Each row comes from the steps of one walk. Every step used is in the known rows, and no mark comes twice. Write the walk behind each row, first mark first.
In the rows, 128 means zero.
Known rows:
pituv, moti, nidod: [113 137  80 109 170  96  94  69 117 110 133 123 117 111  83 138  86 148
 126 170  94 113 198 140 119]
luti, beze: [136 157 103 108 138 125 168 157 128  78 157 101 135 149 141 106 134 126
  92 135 141 162 118 203 136]
nidod, beze, luti, moledad: [117 176 139 159  80 132 163 159 151 106 108 127 166 143 131 143 156 125
 144  60 169 122 122  44 125]
nidod, beze, luti, moti, pituv: [120 126 158 143  84 151 135 101 137 121 107 171 148 136  83 143 127  92
 178  83 179  98 103  68 116]
luti, moledad, kodesus, moti, pituv: [131 116 119 105 149 171 100 125 143 197 127  72  65 127 146 179 159  98
 135 120 128 108  82 155 189]
luti, moti, pituv: [145  47 169 114 130 156  96  76 128 178 129 140  71 111  39 149 135  55
 158 143 124 132 102 172 146]
beze, luti: [100 144 165 139 116 133 119 163 116 105 128 137 128 124 121 112 129 133
 118 117 128 145 122 116  60]
beze, luti, moti, pituv: [120  97 180 146 101 155  95 115 132 149 100 156  87  99  42 139 128  92
 156 129 135 117  98 131 102]
kodesus, beze: [117  97 162 119 111  94  99 143 120 146 110  98 143 166 143 103  98 140
  92 171  98 143 134 153  79]
nidod, beze, luti: [109 165 141 138  98 133 153 138 123  80 127 153 184 153 143 117 126 128
 147  76 174 121 122  56  82]
moti, nidod, beze, luti, moledad, kodesus: [137 175  90 128 125 102 101 106 158 101  88 124 172 128 137 135 129 132
 154 102 146  93 129  56 132]
pituv, moti: [101 131 104 124 152 128 143  97 107 116 160 123  95 130  93 152 101 145
 125 147 110 129 185 153 112]
moledad, nidod: [113  79 122 107 128 136 157 165 112 159 206 143 110 111 148 100 106 131
  66 167 121 189 125 196  95]
beze, nidod: [149 122 184 169 138 156 139 131 108 115 107  87 120 133 139 110 140 132
  91 113 110 158  85 146 105]
moti, nidod, beze, luti: [127 159 109 115 130  90  84 106 131  77 102 154 197 125 131 101 111 126
 137 113 140 109 140  59  92]
moti, pituv: [118  99 132  96 144 129  79  76 117 155 159  84 106 141  80 119 117  67
 123 168 139 107  94 180 122]
kodesus, moti: [122  87 170  80 174 162  80 158  79 144 154 155 118 109 191 117 134 109
 106 117 105 164 111 153 104]
nidod, beze: [128 134 128 113 124 128 159 115 116  95 155 136 176 164 157 122 130 104
 140  85 166 140 129  86 110]
pituv, moti, luti, moledad, kodesus: [134 151  80 156 140 120 185 113 149 157 150  83  71 151 115 170 162 148
 167 145 110 100 173 143 202]
moledad, kodesus, moti, nidod, beze: [135 118 100  68 182 154  82  93 108 125 135 149 144 134 214 136 109 127
 150 113 139 105 100 117 124]
luti, moledad: [138 127 141 138 123 128 139 163 148 159 131  71  92 122 114 153 176 107
 109 108 107 169 132 134 162]
pituv, moti, nidod, beze, luti, moledad: [109 185  75 147 124  96 118  90 147 106  93 128 142 114  78 162 107 160
 148 125 124  84 194  67 145]

Which walk is each row?
[116  93 139 140  79 152 186 162 132 144 164 200 142 107 127 122 110 136
 116 118 164 161 116 117 103]
moledad, nidod, beze, luti, moti
[130 142  79 163 111 108 212 136 149 158 167 113 107 139 117 152 155 153
 145 140 128 114 179 125 207]
pituv, moti, luti, moledad, nidod, beze
[113 155  68 114 153  93 117  60 122  92 129 138 152 128  95 143  86 146
 144 142 123  94 198  94 128]
pituv, moti, nidod, beze
[102 121 118 133  84 138 183 169 127 129 178 174 160 124 154 103 102 146
  96 126 168 152 116 117  90]
moledad, nidod, beze, luti
[104 140 146 164  82 138 152 208 149 160 129 120  97  96 111 133 146 150
  89 124 125 161 117 130 115]
beze, luti, moledad, nidod
[133  92 147  68 190 127  30 133  91 133 127 158 139  87 181 105 119 112
 105 138  88 146 126 140 112]
kodesus, moti, nidod
[154 169 132 154 132 145 181 156 129  74 113  76 135 146 144 101 138 144
  80 124 136 154  84 195 147]
luti, beze, nidod
[150  88 170  96 171 138 105 172  89 151 163 148 123 125 209  96 173 104
 135 127 101 151 110 152 147]
kodesus, moti, luti
[164 135 124 117 166 177 156 142 113 130 137 109 110 152 232 124 155 144
 141 121 136 112  64 183 171]
moledad, kodesus, moti, luti, beze, nidod
[131 104 168 144 118 130  85 132 134 122  82 179 112  84  72 125 130 121
 149 119 106 144 134 106  88]
beze, luti, moti, nidod
[147 173  96 170 138 114 206 124 132  98 138  91 110 152 120 125 144 165
 134 155 119 106 154 177 187]
pituv, moti, luti, beze, nidod
[134 163  75 139 141 102 198 126 130 100 168 106 111 153 117 129 141 152
 144 160 124 113 179 180 182]
pituv, moti, luti, beze
[137 111 195 165 104 113 110 140 121 144  63  75 141 162 145 100 103 159
  79 158  92 137  98 147  88]
kodesus, beze, nidod
[129 118 111 145  91 133 188 177 159 173 162 107 120 119 135 145 155 122
  93 111 145 169 125 125 175]
luti, moledad, nidod, beze
[166  75 144 116 135 120 106  84 135 125 102 182 139 105  87 137 130  89
 166 105 118 149 144  95 140]
luti, moti, nidod, beze
[114 102 142 129 100 147  96  92 145 173  85 115  93 164 110 152  89 138
 154 166 138  75  86 154  97]
moledad, kodesus, beze, luti, moti, pituv
[143 137  99  97 152  85  88  88 126  87 124 139 196 134 140 104 114 108
 132 123 134 125 147  82 114]
moti, nidod, beze
[118 160 133 136 129 148  84 162 148 147  81 117 103  97 146 152 148 145
 133 108 117 114 106 100 129]
beze, luti, moledad, kodesus, moti, nidod
[102 175  77 130 135  95 112  75 127  85 110 154 157 120  90 141  85 162
 146 136 130  82 192  75 111]
pituv, moti, nidod, beze, luti
[128 132 102 139 147 105 168 110 118 128 169 116 101 147 111 133 140 142
 152 158 109 116 185 148 152]
pituv, moti, luti
[143 125 111 105 162 150  92 137 144 174 113  90  87 112 169 168 159 122
 128 113 105 129 109 133 178]
luti, moledad, kodesus, moti, nidod
[123 129 143  88 157 129  48 137 100 110 104 184 179  96 185 106 118 123
 128 102 123 116 119  76 105]
kodesus, moti, nidod, beze, luti
[111  88 128 134  76 154 164 132 138 163 160 183 134 111  98 123 100 116
 123 136 177 129  97 129 117]
moledad, nidod, beze, luti, moti, pituv
[124  95 185 146  85  93  64 140 143 148  45 146 135 124  93 111  92 151
 122 164  91 123 136 115  74]
kodesus, beze, luti, moti, nidod
[183 158 134 167 131 112 197 167 135  97 136  77 140 164 167  78 189 131
 119 139 128 141  90 183 189]
moti, luti, beze, nidod
